(in the rows, 128 means zero)
Known rows, with every way that one mark hangs from another:
(W (M (E (P R))) V (Y (B F))): [131 113 156 102 198 160  89 141 142 122 164 147 154 147 146 111 151 159
 101 112 151  95]
(S (W M V (Y (B F)))): [166 158 130 156 158 122  95  89 165 122 133  83 149 173 169 103  77 111
 127 124 114 141]
(M (E P)): [ 80  95  89 119  77 108 164 173  99 136 128 127  80  98  79 157 144 136
 122 135 148 114]
(W (M (E (P R))) V (Y B)): [114 111 156  97 190 192  71 130 151 114 136 178 167 134 137 130 183 165
 100 120 182 105]
(B F (Y (W (M (E P)) V))): [189 121 135 119 133  75 158 163 105 129 171 102 124 152 151 101 124 115
 139 105  81  76]
(R P): [ 35 131  91 153  82 111 164 160 100 144 118 122  78 117  90 152 107 120
 148 135 139 191]
(V (W (M (E P)))): [ 79  87  71 115  75 128 132 191  88 112 102 133 115  82 155 178 116 136
 105 153 144 112]
(Y (B F) (W (M (E P)) V)): [208  98 148 141 155 106 150 137 157 104 152 128 147 143 130 101 163 123
 122 105  95 110]
(Y B W): [120 129 128 157 100 111 209 114 155 134  87 121 108  94  91 139 145 117
 153 138  98 174]
(E (M (W V (Y B))) (P R)): [107 135 204 102 173 197 124 122 158  94 180 208 188 156 102  90 168 155
 124 114 143 113]
(W Y): [ 56 154 103 124  91 127 119 135 108 162 119 103  96 115 105 164  80 116
 125 148 167 164]
(S W): [ 76 147  88 150  58 114 171 125 108 140  76 102  83 109 103 148 106 115
 166 141 117 142]
(Y (B F) (W M V)): [179 149 155 162 149 106 165 108 162 134 116 106 136 143 137 106 114  92
 129 117  94 157]
(S (W (M E) (Y B))): [152 114  95 139 134 136  61  77 142 107 101 108 141 117 163 132 125 158
 126 144 127 136]
(V (W Y)): [ 44 141  81 126  75 131 138 149  95 137  99 109 106  96 144 176  58 117
 123 163 150 162]
(S (W (M E) V (Y (B F)))): [200 128 118 147 167 112  68  65 151 110 138  94 146 163 172  91 102 134
 118 120 111 121]
(B F (Y (W (M (E (P R)))))): [118 121 135  95 132 108 177 190  77 140 143 128 119 106 152 121 146 161
 163 115  73  63]
(M E (W Y)): [124 125 120 107 107 137  88  81  93 142 130 157 102 102 103 130 120 137
 122 148 131 133]
(S (W (M (E (P R))) V (Y B))): [138 112 147 111 174 197  64 112 154  88 118 178 180 144 154 117 193 176
 136 117 151  87]

Rows:
[118 157 116 139  89  51 237 152  95 166 138  61  76 118 123 121  69 103
 170 129  53 128] : (B F (Y W))
[124 123 163 103 137 185 110 148 107 115  97 208 157 117 121 129 215 148
 147 108 153  90] : (Y (W (M (E (P R))) V))
[192  94 147 137 144 136 133 125 165  98 123 159 160 128 120 122 198 130
 123 114 125 123] : (Y B (W (M (E P)) V))
[134 140 139 132 139 110 159  98 143 147 157 107 105 123 111 113  77 115
 122 144  82 156] : (M (W (Y (B F))))
[172 104 133 123 177 115  85 136 154 119 186 106 147 162 145 113 115 130
  83 117 141 113] : (W (M (E P)) V (Y (B F)))
[164 113 139 123 115 141 109 142 120 111 117 163 149 132 120 131 181 119
 131 112 146 109] : (Y (W (M (E P)) V))
[126 152 138 139 161 147  81  97 167 140 120 114 146 149 142 137 102 106
  92 137 174 171] : (W M V (Y B))
[152 147 175 135 158 145 106  64 161 111 172 155 165 160 110  84 110 121
 107 127 132 158] : (E (M (W V (Y B))))
[135 131 128 162 110  81 228 129 147 140 115  89  96 107 103 124 110 110
 152 128  68 166] : (Y (B F) W)
[151 166 138 145 113  61 223 128 109 162 142  78  88 149 120  98  83  87
 162 113  67 122] : (B F (Y (W V)))
[106 138 102 151 106 127 136  95 157 120 106  97 120 123 124 140 107 134
 150 146 116 158] : (S (W (Y B)))
[126 121 122 104 136 153  43 142 119 123 153 141 147 152 135 141 133 127
  95 126 194 111] : (W (M (E P)) V Y)
[ 92 100  92 115  93 123 114 178 100 135 123 128 105 100 114 166 136 134
 106 139 160 116] : (W (M (E P)))
[102 131  95 115 119 134  44 114  96 148 116 114 117 110 143 157  96 138
  98 149 179 144] : (W (M E) Y)
[133 128 159  96 145 151 145 154  99 127 120 174 145 125 142 119 191 151
 156 109 117  67] : (B (Y (W (M (E (P R))) V)))
[136 166 144 146 110 143 123 116 126 140  82 141 137 133 124 134 133  87
 138 126 146 154] : (Y (W M V))
